Every row comes from one small tree of marks. The marks that hang from a mark follow it in brackets, in alphabetical order. Every link used is in the known rows. Which tree was each row made from?
Known rows:
davob{ginu sogubeb}: [6,-7,1,8,-14,0,28,16,-9,25,7,-16,-8,-3,13,5,-25,-2,-12,16,-13,0,11,16,-16,17]
pepu{ginu{davob{sogubeb} lize{sulafi}}}: [5,-9,-13,15,-2,2,-3,-9,-38,-7,1,8,-18,3,1,0,14,10,-4,10,-12,19,3,-12,-11,7]
fumeta{ginu{davob lize pepu}}: [-13,-10,2,-7,38,19,-16,-21,-6,-10,31,-2,6,6,-20,1,7,12,4,-5,0,-9,-24,-8,10,13]
davob{ginu}: [-3,2,2,4,-3,8,19,11,7,15,13,-3,7,-3,12,2,-23,-2,-10,11,1,-5,4,-1,-15,8]
petud{ginu{davob{sogubeb} pepu}}: [-9,9,2,-4,-3,10,-11,3,-11,16,-7,-20,-18,-17,-3,-2,-18,5,-4,-4,3,-12,-11,3,14,16]
pepu{ginu{davob{sogubeb{pitud{bezaz}}} lize{sulafi}}}: [14,-10,-10,8,2,-2,3,-23,-17,-9,-16,-3,-18,2,-14,2,11,1,7,9,-1,27,-2,-5,-7,-15]
piba{ginu{davob lize{sulafi} pepu}}: [-10,0,-23,9,12,3,-33,-9,6,-16,17,3,-22,-6,-6,9,-1,7,1,-14,-3,-11,6,-16,5,-7]
lize{ginu{davob pepu} sulafi}: [-3,8,11,1,-21,-18,-25,8,11,-3,-8,18,-9,4,1,-1,6,1,-3,-3,-2,-7,5,6,2,-18]
petud{ginu{davob}}: [-14,17,-7,3,5,23,-3,6,-13,22,4,-1,-5,-24,-2,-4,-28,3,6,5,11,-9,-9,-11,0,13]
pitud{bezaz}: [-8,19,7,-12,4,-11,9,-3,0,5,6,7,17,4,0,-7,-2,-29,3,4,17,0,4,-1,-9,-23]
fumeta{gana ginu}: [-10,1,-1,-15,27,-3,42,-5,1,-17,46,13,19,2,-6,5,-6,-6,16,-4,-2,-11,-12,-12,-19,32]
petud{ginu}: [-16,19,1,-2,-4,15,8,7,1,5,2,4,6,-18,9,-6,-21,-9,2,-5,11,-10,-5,-30,-2,11]
pitud{bezaz{gana}}: [-2,20,-2,-20,5,-24,23,-2,-16,-6,9,8,6,3,5,0,-5,-27,-3,9,2,-13,13,6,-18,-10]
ginu{lize{sulafi} pepu}: [-6,-2,-1,5,4,-8,-30,-13,5,-38,7,10,1,10,4,-13,34,-8,5,-23,-3,-5,6,-29,6,-16]
ginu{pepu}: [-17,9,10,-15,3,0,-2,3,15,-10,7,7,15,3,12,-10,20,-16,-11,-13,13,-7,-8,-11,12,-6]
pepu{ginu}: [-15,8,5,-11,-3,7,24,2,-2,-6,5,21,19,3,19,-1,11,-9,-21,3,14,13,-11,-29,-8,6]
pepu{ginu{davob{sogubeb{pitud}} lize{sulafi}}}: [10,-15,-16,13,1,12,7,-14,-18,-7,-12,4,-18,-4,-3,0,16,10,2,7,-8,27,-6,-13,-4,2]
ginu{davob{sogubeb{pitud{bezaz}}} lize pepu}: [12,-13,-6,-1,16,4,-15,-19,3,0,-14,-23,-10,0,-18,-6,12,-7,8,-3,5,6,-9,18,22,-16]
fumeta{gana{bezaz}}: [2,10,-16,-4,17,-8,29,8,1,-5,22,-2,36,8,18,-6,-2,-4,10,-5,21,-10,14,-5,-12,21]
ginu{davob{sogubeb} pepu}: [-7,1,0,-6,5,3,-5,6,-15,19,3,-11,-11,-3,0,-7,10,-4,-9,3,0,-2,-7,26,15,6]
lize{ginu}: [-6,11,11,-3,-24,-7,12,22,15,8,-3,27,21,2,20,1,-10,-15,-10,3,6,-4,5,-11,-5,-5]
gana{bezaz}: [-8,12,-10,-2,13,9,12,8,-1,15,8,-4,36,9,22,-8,-1,-2,-3,2,26,-1,11,-5,-2,4]
petud{ginu{davob{sogubeb}}}: [-6,11,-7,6,-4,17,5,9,-25,30,-2,-12,-17,-24,-1,-2,-31,3,3,10,-1,-4,-4,3,0,21]
sulafi{lize{ginu{davob{sogubeb{pitud{bezaz}}} pepu}}}: [-4,7,27,-15,-17,-12,-11,6,11,8,-26,-3,12,1,-9,9,4,2,-4,-4,1,13,-7,25,14,-15]
fumeta{gana{bezaz{pitud}} ginu{davob lize}}: [11,-7,-21,-3,62,26,20,-17,-6,-16,32,-10,31,15,-21,12,-10,31,28,4,10,-17,2,-9,-12,30]

Write each row's tree:
[-13,8,25,-9,-20,-9,-18,21,-10,10,-9,6,13,2,6,6,5,10,-14,-3,-10,6,-2,17,12,7]	sulafi{lize{ginu{davob{sogubeb} pepu}}}
[-4,-3,-10,10,14,1,-41,-14,-11,-19,9,4,-12,3,-10,-12,26,4,10,-11,-3,-5,1,-7,9,-12]	ginu{davob lize{sulafi} pepu}
[15,-13,-9,7,9,-8,-25,-24,-1,-12,-16,-18,-26,2,-23,-8,21,-4,18,-7,-5,8,1,15,12,-26]	ginu{davob{sogubeb{pitud{bezaz}}} lize{sulafi} pepu}
[-7,8,14,-7,-14,-5,-14,14,16,11,-6,13,9,3,6,1,-3,-1,-14,0,9,-10,-6,8,12,-6]	lize{ginu{davob pepu}}
[25,-22,3,9,-8,-16,-2,-21,22,-18,-19,-33,-23,7,-13,5,-3,-1,5,-7,-11,5,11,7,-1,-20]	davob{ginu{lize{sulafi} pepu} sogubeb{pitud{bezaz}}}
[7,4,0,14,-30,-18,-2,18,-16,20,-9,16,-20,-3,4,2,-10,-2,3,13,-17,4,17,19,-13,-5]	lize{ginu{davob{sogubeb}} sulafi}
[17,3,2,7,-26,-22,5,3,6,19,-27,6,-20,-4,-10,5,-12,-10,12,13,-7,11,11,26,-10,-26]	lize{ginu{davob{sogubeb{pitud{bezaz}}}} sulafi}
[13,-20,1,16,-12,-13,-11,-5,-3,-16,3,-21,-22,9,5,3,-1,7,-5,-7,-23,-5,17,0,-6,5]	davob{ginu{lize{sulafi} pepu} sogubeb}
[5,1,-17,23,-3,10,-20,-5,-34,4,-2,-9,-30,-18,-8,-4,-19,9,19,0,-15,-4,9,-14,-5,12]	petud{ginu{davob{sogubeb} lize{sulafi}}}
[6,-4,9,-6,-20,-1,5,13,24,20,-24,-1,-3,-5,3,3,-2,-2,-11,2,2,3,-10,22,18,-5]	lize{ginu{davob{sogubeb{pitud}} pepu}}
[8,-10,-8,21,-3,0,-6,-2,-2,-11,14,-1,-7,2,4,0,-11,6,6,2,-14,-4,17,-18,-19,0]	davob{ginu{lize{sulafi}}}
[-11,-1,1,-18,38,-2,18,-13,1,-14,44,-1,7,3,-20,5,1,7,11,-7,2,-17,-23,8,-4,31]	fumeta{gana ginu{davob pepu}}
[13,3,6,-1,-20,-8,15,10,10,32,-24,0,-3,-6,-5,6,-22,-13,1,18,4,9,1,29,1,-16]	lize{ginu{davob{sogubeb{pitud{bezaz}}}}}
[22,-22,5,2,-3,-6,7,-16,26,-7,-17,-37,-8,6,-8,5,-10,-4,-3,-4,-1,2,2,9,7,-11]	davob{ginu{lize pepu} sogubeb{pitud{bezaz}}}
[4,3,-14,-13,56,23,36,-9,-2,0,31,-8,31,10,-17,13,-14,26,21,9,16,-15,-1,5,-16,30]	fumeta{gana{bezaz{pitud}} ginu{davob}}
[-2,-3,-12,11,7,8,-12,-13,-25,-16,7,18,-6,3,0,-2,16,10,-1,5,-1,14,-3,-26,-10,0]	pepu{ginu{davob lize{sulafi}}}
[-5,8,18,-3,-31,-27,-14,10,25,-20,-10,24,3,10,14,-2,13,-11,-7,-15,-2,-7,9,-14,-1,-20]	lize{ginu{pepu} sulafi}
[-8,2,22,-11,-17,1,-7,16,10,10,-21,3,13,-4,2,6,10,9,-8,-6,-5,14,-11,17,17,1]	sulafi{lize{ginu{davob{sogubeb{pitud}} pepu}}}
[-20,14,26,-13,-12,-3,-25,17,0,2,-4,16,24,3,4,4,8,10,-12,-7,0,1,-7,5,12,0]	sulafi{lize{ginu{davob pepu}}}
[0,-5,-7,-4,1,20,33,0,-8,20,-12,1,-5,-10,4,2,5,2,-13,16,6,26,-19,5,1,10]	pepu{ginu{davob{sogubeb{pitud}}}}
[7,-17,-11,3,15,19,-11,-9,3,2,-10,-17,-10,-6,-9,-8,18,1,4,-6,-1,7,-13,10,26,0]	ginu{davob{sogubeb{pitud}} lize pepu}
[10,-18,-14,12,9,6,-21,-15,-2,-10,-11,-12,-25,-4,-13,-9,26,3,13,-10,-12,9,-2,8,16,-10]	ginu{davob{sogubeb{pitud}} lize{sulafi} pepu}
[-6,-3,-10,4,12,19,-3,-8,-22,-5,8,14,8,1,5,-1,8,7,-10,9,8,12,-11,-24,-1,8]	pepu{ginu{davob lize}}
[3,11,-7,-21,8,-8,37,-7,13,-4,-10,3,6,-7,0,-1,1,-26,5,6,7,0,0,5,-9,-16]	sogubeb{pitud{bezaz{gana}}}
[2,-12,4,5,3,4,-12,-4,15,-15,11,-14,7,8,7,1,-6,6,-11,-8,0,-13,2,-15,3,4]	davob{ginu{lize pepu}}
[-22,15,32,-17,-22,-10,-15,19,14,-13,-6,21,35,8,15,3,14,0,-15,-17,1,2,-4,-13,9,-3]	sulafi{lize{ginu{pepu}}}
[6,12,-15,-11,27,9,35,7,12,-13,9,1,40,11,10,1,2,2,12,-3,23,-14,19,-12,-13,12]	fumeta{gana{bezaz{pitud}}}
[0,11,1,10,-22,-12,-10,14,-3,12,-3,26,-8,-2,3,0,-7,-1,4,9,-7,-1,11,5,-12,-12]	lize{ginu{davob} sulafi}
[11,-20,3,10,-6,-3,-3,1,0,-5,6,-26,-9,7,8,4,-9,6,-13,-3,-14,-8,8,2,2,13]	davob{ginu{lize pepu} sogubeb}
[9,-2,0,4,-20,6,19,20,9,34,-19,7,-3,-11,4,4,-16,-5,-3,16,-3,9,-3,22,4,0]	lize{ginu{davob{sogubeb{pitud}}}}
[3,-12,2,12,-3,-6,-21,-9,12,-26,9,-9,-8,10,2,0,2,8,-2,-11,-10,-10,11,-17,-6,-4]	davob{ginu{lize{sulafi} pepu}}
[10,-5,6,4,-27,-15,-6,6,19,6,-27,4,-21,-3,-3,1,7,1,0,-3,-10,6,1,19,8,-16]	lize{ginu{davob{sogubeb{pitud}} pepu} sulafi}
